Each row comes from the steps of one path. Every step used is in the known rows, and no mark comes twice. Write the path behind each row, first mark first.
Known rows:
rubib-kubaf-tofom-dupi-soriz: -.02 .16 -.24 .10 -.01 .05 .10 .31 .06 -.11 -.64 .10 -.05 .00 .22 -.25
 -.19 -.36 .09 .15 -.01 -.22 .05 .04
tofom-dupi-soriz: .16 .21 -.12 .07 -.27 .25 .44 -.31 -.04 -.17 -.47 .09 .07 .16 .60 -.58
 .23 -.17 -.27 .09 -.43 -.17 .04 -.05
soriz-kubaf-rubib: -.13 -.21 -.01 .03 .09 .15 -.29 .08 -.02 .20 -.07 -.43 .31 -.13 -.04 .32
 -.54 .08 -.28 -.30 .18 .10 -.27 -.07
nareti-dupi: .15 .15 -.04 .17 .03 -.04 .06 .15 -.05 -.10 .17 .13 -.07 .08 -.07 .25
 .00 -.18 .07 .20 .01 .04 -.39 .01
tizo-dupi-rubib-kubaf: .08 -.28 -.30 -.06 -.09 .25 -.09 .13 .03 -.04 -.15 .16 -.06 .22 .35 -.21
 -.09 -.17 -.04 -.09 -.50 -.21 -.36 -.17
nareti-dupi-rubib-kubaf-soriz: .09 .14 -.32 .25 .08 .31 .16 .32 -.12 .00 .10 .08 -.55 .03 .11 -.05 -.11
 -.33 .26 .10 -.12 .03 -.72 -.15
dupi-rubib-kubaf: -.12 -.15 -.23 .02 -.15 .09 .18 .07 -.16 .15 .00 .13 -.32 .05 .17 -.24
 -.21 -.08 .20 -.22 -.30 -.06 -.18 -.17
tofom-dupi: .20 .07 -.07 -.03 -.24 -.11 .21 -.29 -.18 -.21 -.30 .07 .07 .19 .39 -.15
 .20 -.10 -.11 .10 -.34 -.38 .02 -.02
soriz-kubaf: -.28 -.08 .05 .02 .09 -.22 -.12 .05 .00 .16 -.05 -.19 .27 -.21 .02 .23
 -.43 -.05 -.27 -.15 .08 -.12 .05 .00
rubib-dupi: .20 .13 -.04 .12 .06 -.09 .20 .07 -.01 .11 -.05 .11 -.04 .01 .15 -.13
 .20 -.19 .12 .11 -.08 -.12 -.29 -.08
nareti-dupi-soriz: .08 .30 -.09 .26 -.05 .30 .25 .12 .08 -.05 .02 .15 -.06 .06 .14 -.19
 -.04 -.29 -.07 .21 -.15 .25 -.37 -.01
tizo-dupi-rubib-kubaf-tofom: .11 -.14 -.23 -.06 .01 .36 -.17 .26 .14 -.13 -.27 -.01 -.05 .15 .25 -.20
 -.11 -.34 .05 -.08 -.36 -.28 -.32 -.05
dupi-soriz: -.04 .19 -.07 .13 -.06 .44 .23 -.05 .17 .07 -.17 .00 .02 -.03 .24 -.56
 -.04 -.11 -.21 -.01 -.16 .26 .03 .00
dupi-rubib: .03 .03 -.04 -.06 -.15 .31 .21 -.20 -.11 .06 .12 -.14 -.20 .01 .16 -.29
 -.02 -.09 .06 -.23 -.31 -.08 -.18 -.05
dupi-rubib-kubaf-tofom: -.08 .02 -.17 .00 -.02 .21 .08 .20 .01 .03 -.18 -.09 -.29 -.06 .03 -.21
 -.23 -.28 .29 -.17 -.07 -.13 -.15 -.04
soriz-kubaf-nareti: -.13 -.12 -.09 -.15 .38 -.02 -.11 .18 .01 .02 .08 -.45 .07 -.14 .10 .30
 -.46 .02 -.37 .10 -.09 .16 -.16 -.02
kubaf-tizo-dupi-rubib: .03 -.07 -.12 -.09 .28 .56 .27 -.07 .02 -.20 -.11 -.36 -.28 .22 .38 -.17
 .04 -.11 .17 .12 -.37 -.10 -.33 .09
nareti-dupi-soriz-kubaf: -.10 .26 -.06 .29 .01 .19 .15 .16 .08 .05 .02 .00 .09 -.08 .13 -.08 -.35
 -.32 -.26 .11 -.08 .18 -.33 -.02
tofom-dupi-rubib: .21 .07 -.08 -.08 -.36 .18 .41 -.42 -.28 -.19 -.23 -.06 -.14 .19 .52
 -.37 .25 -.16 -.08 -.08 -.52 -.42 -.11 -.08
kubaf-dupi-soriz: .23 .35 -.08 -.03 -.15 .50 .05 .11 .19 .01 -.37 -.12 .01 .10 .20 -.46
 .12 -.13 -.22 -.06 -.41 .40 -.15 .06
soriz-kubaf-tizo-dupi-rubib: -.26 -.10 -.07 -.05 .28 .23 .11 .04 .02 -.02 -.13 -.49 .01 -.04 .33 .11
 -.37 -.17 -.11 -.04 -.19 -.16 -.20 .06

Write each row's path:
-.11 .27 -.08 .26 .24 .20 .49 .07 .12 .24 -.24 -.19 .00 -.11 .42 -.43
 -.06 -.34 -.04 .11 -.16 .09 -.25 -.01
rubib-dupi-soriz-kubaf-tizo
.03 -.16 -.16 .05 .01 .60 -.23 .11 .26 .02 -.31 -.21 .39 .09 .39 -.29
 -.27 -.16 -.55 -.12 -.35 .10 -.34 -.08
tizo-dupi-soriz-kubaf-rubib
-.02 .37 -.01 .25 .15 .21 .24 .18 .25 .17 -.33 -.18 .15 -.20 .22 -.41
 -.07 -.52 -.13 .02 -.01 -.04 -.19 .02
rubib-dupi-soriz-kubaf-tofom
.06 .21 -.18 .14 .25 .22 .31 .13 .15 .19 -.12 -.17 .04 -.10 .40 -.39
 -.07 -.31 -.26 .13 -.29 .22 -.36 -.09
rubib-dupi-soriz-kubaf-nareti
.08 .14 -.18 -.02 -.02 .25 .36 -.19 -.04 -.12 -.39 -.20 .11 .06 .66 -.40
 -.08 -.17 -.53 .18 -.53 -.07 -.06 -.04
tofom-dupi-soriz-kubaf-nareti
.31 -.08 -.11 .12 .05 .37 -.04 .05 -.03 .14 -.08 -.19 .05 .09 .06 .02
 .06 .00 .06 -.11 .03 .17 -.63 -.14
kubaf-rubib-dupi
.19 -.16 -.12 -.11 -.10 .46 -.04 -.07 .07 -.13 -.05 -.05 .02 .22 .34
 -.25 .10 -.18 -.16 -.12 -.54 -.24 -.34 -.07
tizo-dupi-rubib
-.04 -.02 -.33 .07 .08 .44 .08 .21 -.12 .11 -.09 -.08 -.63 -.02 .21 -.41
 -.14 -.19 .22 -.14 -.13 -.01 -.37 -.18
dupi-rubib-kubaf-soriz
-.14 .10 -.15 .00 .25 .44 .14 .08 .20 .10 -.09 -.34 .12 -.15 .29 -.30
 -.42 -.10 -.50 .05 -.25 .40 -.12 -.04
dupi-soriz-kubaf-nareti
-.20 -.08 -.27 .02 .09 .21 .38 .06 -.16 .08 -.09 -.12 -.48 .05 .27 -.23
 -.24 -.06 .39 -.03 -.23 .02 -.24 -.08
dupi-rubib-kubaf-tizo
.20 -.09 -.36 -.14 -.14 .12 .39 -.17 -.29 -.17 -.24 .05 -.34 .23 .59
 -.27 .05 -.11 -.06 .11 -.65 -.26 -.29 -.18
tofom-dupi-rubib-kubaf-nareti
.16 .17 -.07 .13 -.10 .23 .22 -.01 -.13 -.06 .25 .00 -.22 .08 .06 .02
 -.01 -.26 .13 .00 -.23 -.04 -.55 -.06
nareti-dupi-rubib
-.01 .17 -.11 .29 -.01 .37 .08 .17 .09 .08 -.02 -.12 .14 -.07 .12 .00
 -.40 -.21 -.26 .01 -.02 .33 -.55 -.06
nareti-dupi-soriz-kubaf-rubib
-.06 .09 .00 -.11 -.11 .11 -.09 .04 -.02 .14 -.15 -.37 .07 -.07 .08 .01
 -.29 -.14 -.25 -.31 -.27 .03 -.19 .01
soriz-kubaf-dupi-rubib
.06 .06 -.23 .19 -.10 .04 .20 .20 -.16 .03 .15 .22 -.32 .09 .09 .06 -.18
 -.21 .25 .06 -.24 .01 -.55 -.14
nareti-dupi-rubib-kubaf
-.25 .14 .15 .02 .23 -.05 -.22 .23 .18 .03 -.25 -.45 .27 -.31 -.18 .25
 -.46 -.32 -.14 -.10 .32 -.23 .13 .18
soriz-kubaf-tofom
-.05 -.06 -.13 .06 .00 .38 -.14 .10 .29 -.01 -.29 -.07 .37 .04 .42 -.34
 -.21 -.24 -.51 -.03 -.41 .00 -.13 -.02
tizo-dupi-soriz-kubaf
.07 .07 -.13 .09 -.25 .37 .25 -.26 -.06 -.04 -.50 -.20 .26 .07 .57 -.40
 -.13 -.15 -.45 -.07 -.37 -.11 -.12 -.07
tofom-dupi-soriz-kubaf-rubib
.18 .43 .02 .03 -.02 .43 .19 .01 .20 -.33 -.61 -.26 .08 .00 .22 -.41 .11
 -.47 -.10 .11 -.07 -.28 .10 .21
kubaf-tofom-dupi-soriz
-.15 .00 -.09 .15 .00 .54 .01 .01 .16 .22 -.19 -.33 .32 -.15 .19 -.31
 -.45 -.06 -.42 -.24 -.04 .32 -.17 -.05
dupi-soriz-kubaf-rubib
-.28 .12 -.03 .16 .01 .24 .12 -.01 .17 .19 -.19 -.17 .21 -.18 .25 -.38
 -.40 -.16 -.38 -.11 -.13 .19 .08 -.01
dupi-soriz-kubaf
